What can hang from each mark:
dubu: fadeb navo tikuza vefal
tikuza: dubu
tomud: dipa
fadeb: dipa dubu
dipa: fadeb tomud
regar: fadeb
navo: dubu molig
vefal: dubu

Known rows, with every way that one mark hangs from another:
fadeb{dipa{tomud} dubu}: -.16  -.37  .02  -.04  .07  .15  -.06  -.16  .10  -.11  -.06  .18  .37  .15  -.17  -.26  .00  .03  .07  .05  -.04  .05
tikuza{dubu}: -.08  -.26  .14  .24  .12  .12  -.08  -.59  .08  -.04  -.03  .18  .23  -.01  -.19  -.18  .05  -.01  -.09  .01  .15  .01
fadeb{dipa}: -.01  -.18  .11  .05  .20  .12  -.04  -.50  .04  -.09  -.02  -.06  .28  .14  -.21  -.24  .04  .05  -.07  .02  .08  .10
tikuza{dubu{fadeb vefal}}: -.18  -.26  .14  .08  .21  .14  -.07  -.61  .13  -.07  .02  .14  .25  .01  -.18  -.19  .03  .15  .01  -.03  -.06  -.05
regar{fadeb{dipa dubu{tikuza}}}: -.04  -.19  .10  -.27  .19  .23  -.10  -.38  .13  -.15  -.12  -.01  .30  .22  -.13  -.23  .05  .07  .06  .05  .01  -.06
navo{dubu}: -.02  -.05  .14  .14  .06  .06  -.09  -.44  .19  -.03  -.05  .19  .32  .11  -.15  -.18  .06  -.01  -.11  .03  -.01  .01
vefal{dubu{navo tikuza}}: -.13  -.04  .19  .04  .21  .09  -.11  -.31  .12  -.06  -.02  .07  .27  .07  -.14  -.24  .07  -.04  -.24  .17  -.07  -.06
regar{fadeb{dubu{tikuza}}}: -.03  -.16  .06  -.18  .12  .19  -.14  -.33  .19  -.15  -.13  .10  .24  .15  -.11  -.20  .07  -.03  -.01  .10  .02  -.11
tikuza{dubu{fadeb{dipa} navo vefal}}: -.24  -.27  .26  -.07  .37  .16  -.02  -.59  .14  -.07  .08  -.07  .36  -.01  -.23  -.18  .03  .30  .04  .00  -.06  -.03
tikuza{dubu{fadeb}}: -.15  -.27  .09  .20  .15  .16  -.08  -.44  .15  -.05  -.03  .22  .21  .00  -.19  -.17  .03  .09  -.04  .01  .05  -.05
regar{fadeb{dipa dubu}}: -.06  -.20  .07  -.09  .13  .19  -.12  -.45  .14  -.12  -.11  .07  .26  .17  -.18  -.21  .06  .08  .02  .08  .11  .03
tikuza{dubu{fadeb navo{molig} vefal}}: -.14  -.21  .27  .02  .24  .12  -.05  -.40  .14  -.04  .06  .09  .30  -.14  -.25  -.16  .06  .26  -.05  -.01  .01  -.05
dipa{fadeb{dubu}}: -.13  -.23  .09  -.05  .12  .08  -.17  -.37  .17  -.12  -.08  .19  .27  .10  -.08  -.21  .02  .00  -.01  .05  -.10  -.02
dubu{fadeb tikuza vefal}: -.08  -.12  .10  -.25  .29  .15  -.05  -.35  .12  -.18  .00  -.06  .28  .13  -.12  -.25  .03  .11  -.01  .00  -.27  -.11
dipa{fadeb tomud}: -.13  -.23  .03  .07  .03  .02  -.14  -.32  .13  -.08  -.05  .30  .29  .18  -.13  -.22  -.01  .00  -.04  .14  -.06  -.02
dipa{fadeb{dubu{navo tikuza vefal}}}: -.19  -.19  .25  -.41  .29  .08  -.12  -.39  .19  -.18  -.02  -.04  .42  .08  -.04  -.22  .02  .12  .04  .06  -.27  -.14
regar{fadeb{dipa dubu{navo vefal}}}: -.15  -.18  .17  -.29  .27  .15  -.09  -.53  .19  -.14  -.03  -.10  .35  .12  -.20  -.20  .07  .21  .05  .12  .03  .01
tomud{dipa{fadeb{dubu{vefal}}}}: -.15  -.20  .18  -.05  .18  .08  -.15  -.32  .11  -.15  -.06  -.05  .25  .13  -.15  -.27  .02  .10  .08  .10  -.09  -.11
navo{dubu{fadeb tikuza}}: -.06  -.04  .13  -.11  .14  .14  -.07  -.21  .23  -.07  -.07  .14  .34  .16  -.08  -.19  .03  .07  -.04  .00  -.20  -.15
navo{dubu molig}: .11  -.01  .22  .17  -.01  .05  -.09  -.26  .13  .02  -.07  .27  .28  .03  -.20  -.17  .08  .03  -.14  -.05  .07  .01
regar{fadeb{dipa{tomud} dubu{vefal}}}: -.14  -.26  .05  -.20  .10  .16  -.10  -.45  .14  -.13  -.06  .13  .33  .23  -.18  -.23  .02  .13  .13  .11  -.04  .00
dipa{fadeb{dubu{vefal}} tomud}: -.23  -.31  .07  -.16  .05  .05  -.14  -.30  .16  -.13  -.04  .31  .37  .16  -.09  -.23  -.02  .05  .09  .09  -.25  -.05
navo{dubu{fadeb}}: -.08  -.06  .08  .09  .08  .10  -.10  -.29  .24  -.04  -.06  .21  .29  .11  -.14  -.17  .03  .08  -.07  .03  -.10  -.05
fadeb{dubu{navo tikuza vefal}}: -.15  -.23  .20  -.32  .28  .13  -.06  -.26  .16  -.19  -.01  -.11  .41  .01  -.10  -.23  .06  .06  .00  .05  -.20  -.11
tikuza{dubu{fadeb navo vefal}}: -.24  -.24  .21  .00  .29  .13  -.06  -.53  .19  -.08  .06  .04  .31  -.07  -.21  -.16  .04  .22  -.02  .05  -.04  -.07

Rows:
-.09  -.01  .19  -.02  .19  .13  -.11  -.01  .14  -.04  -.02  .16  .23  .01  -.19  -.23  .07  .09  -.23  .10  -.12  -.10 -> vefal{dubu{fadeb navo{molig} tikuza}}
-.07  -.08  .19  -.10  .25  .07  -.06  -.19  .15  -.10  .05  -.04  .29  -.09  -.26  -.20  .07  .26  -.12  .04  -.05  -.01 -> dubu{fadeb navo{molig} vefal}
-.15  -.13  .23  -.41  .46  .17  .01  -.35  .13  -.17  .07  -.29  .41  .12  -.16  -.24  .03  .28  .02  .03  -.25  -.10 -> dubu{fadeb{dipa} navo tikuza vefal}
-.07  -.11  .24  -.24  .35  .08  -.03  -.47  .12  -.16  .04  -.21  .38  .02  -.14  -.23  .07  .08  -.09  .07  -.12  -.08 -> dubu{navo tikuza vefal}
-.11  -.22  .13  .04  .12  .10  -.17  -.20  .12  -.13  -.10  .01  .22  .12  -.15  -.25  .02  .04  .02  .12  .00  -.11 -> tomud{dipa{fadeb{dubu}}}
-.05  -.18  .27  -.32  .24  .12  -.06  -.13  .13  -.16  -.01  -.05  .39  -.06  -.15  -.23  .08  .10  -.03  -.01  -.14  -.07 -> fadeb{dubu{navo{molig} tikuza vefal}}
-.19  -.07  .18  -.10  .31  .17  -.08  -.22  .14  -.07  -.01  .00  .29  .14  -.15  -.26  .03  .14  -.14  .13  -.19  -.06 -> vefal{dubu{fadeb{dipa} navo tikuza}}
-.14  -.24  -.02  .03  .13  .15  -.04  -.15  .11  -.09  -.02  .13  .29  .18  -.22  -.24  -.01  .13  .01  .07  -.07  .02 -> dubu{fadeb{dipa{tomud}}}
-.13  -.20  .22  -.20  .23  .12  -.14  -.28  .10  -.18  -.07  -.10  .29  .17  -.10  -.28  .02  .09  .11  .06  -.17  -.19 -> tomud{dipa{fadeb{dubu{tikuza vefal}}}}
-.15  -.26  .27  -.45  .37  .17  -.01  -.35  .11  -.19  .01  -.23  .48  .08  -.13  -.26  .05  .16  .07  .01  -.20  -.05 -> fadeb{dipa dubu{navo tikuza vefal}}
-.12  -.16  .11  -.14  .29  .15  -.03  -.48  .08  -.13  .03  -.10  .29  .15  -.20  -.26  .02  .22  .03  -.02  -.15  .05 -> dubu{fadeb{dipa} vefal}
-.15  -.22  .15  -.19  .17  .06  -.15  -.51  .16  -.15  -.04  .11  .31  .11  -.08  -.23  .02  .06  .03  .03  -.19  -.01 -> dipa{fadeb{dubu{vefal}}}
-.11  -.22  .03  -.18  .20  .20  -.02  -.09  .10  -.13  -.03  .05  .34  .23  -.16  -.26  -.02  .11  .05  .03  -.18  -.09 -> dubu{fadeb{dipa{tomud}} tikuza}
-.13  -.26  .20  -.31  .30  .19  -.03  -.21  .12  -.16  -.04  -.16  .44  .06  -.13  -.24  .04  .10  .02  .03  -.08  -.05 -> fadeb{dipa dubu{navo tikuza}}
-.18  -.27  .06  -.15  .12  .16  -.11  -.23  .20  -.11  -.07  .11  .37  .15  -.21  -.19  .04  .13  .04  .20  .08  -.01 -> regar{fadeb{dipa{tomud} dubu{navo}}}
-.22  -.06  .08  .15  .18  .09  -.13  -.23  .19  -.04  .00  .16  .19  .03  -.20  -.22  .06  .08  -.25  .21  -.07  -.01 -> vefal{dubu{fadeb navo}}
-.13  -.05  .07  .05  .16  .15  -.12  -.23  .14  -.08  -.06  .21  .17  .16  -.12  -.27  .04  -.01  -.16  .11  -.20  -.08 -> vefal{dubu{fadeb tikuza}}
-.09  -.23  .13  -.27  .20  .15  -.07  -.36  .12  -.19  -.04  .00  .34  .08  -.07  -.26  .04  -.01  .03  -.01  -.21  -.08 -> fadeb{dubu{tikuza vefal}}
-.15  -.20  .23  -.15  .23  .12  -.14  -.09  .16  -.16  -.08  -.14  .32  .09  -.13  -.24  .03  .09  .03  .16  -.06  -.21 -> tomud{dipa{fadeb{dubu{navo tikuza}}}}
-.08  -.03  .19  -.22  .21  .12  -.06  -.38  .21  -.11  -.02  .08  .39  .18  -.08  -.21  .03  .13  .03  -.03  -.33  -.15 -> navo{dubu{fadeb tikuza vefal}}
-.15  -.11  .18  -.31  .37  .13  -.04  -.24  .18  -.17  .05  -.17  .36  .04  -.14  -.22  .04  .20  -.05  .08  -.23  -.13 -> dubu{fadeb navo tikuza vefal}
-.13  -.15  .11  -.19  .19  .12  -.13  -.43  .23  -.15  -.05  .01  .30  .04  -.17  -.18  .08  .11  -.02  .17  .04  -.05 -> regar{fadeb{dubu{navo vefal}}}
-.19  -.05  .13  -.01  .24  .13  -.11  -.17  .19  -.08  -.02  .09  .24  .07  -.14  -.24  .05  .06  -.20  .18  -.17  -.10 -> vefal{dubu{fadeb navo tikuza}}
-.03  -.22  .27  -.31  .25  .18  -.03  -.05  .08  -.13  -.05  -.09  .41  .01  -.17  -.23  .06  .14  .00  -.04  -.03  -.03 -> fadeb{dipa dubu{navo{molig} tikuza}}
-.05  -.02  .21  .24  .11  .04  -.12  -.23  .10  .01  -.01  .20  .20  -.05  -.24  -.22  .09  .02  -.31  .14  .10  .05 -> vefal{dubu{navo{molig}}}
.01  -.09  .25  -.04  .22  .02  -.05  -.35  .08  -.08  .05  -.06  .31  -.10  -.27  -.21  .10  .15  -.16  .05  .05  .05 -> dubu{navo{molig} vefal}
-.10  -.19  .18  -.11  .17  .13  -.15  -.13  .11  -.16  -.11  -.05  .25  .16  -.11  -.26  .02  .03  .06  .10  -.08  -.19 -> tomud{dipa{fadeb{dubu{tikuza}}}}
-.17  -.29  .13  -.09  .03  .03  -.15  .03  .18  -.07  -.06  .33  .38  .01  -.16  -.19  .01  .08  -.02  .12  -.07  -.06 -> dipa{fadeb{dubu{navo{molig}}} tomud}
-.20  -.32  .01  -.04  .00  .06  -.16  -.17  .18  -.11  -.09  .37  .33  .15  -.10  -.22  -.02  -.02  .04  .11  -.14  -.04 -> dipa{fadeb{dubu} tomud}
-.01  -.07  .18  -.16  .24  .14  -.05  .08  .15  -.10  -.02  -.01  .30  -.05  -.20  -.20  .06  .15  -.15  .03  -.05  -.12 -> dubu{fadeb navo{molig} tikuza}
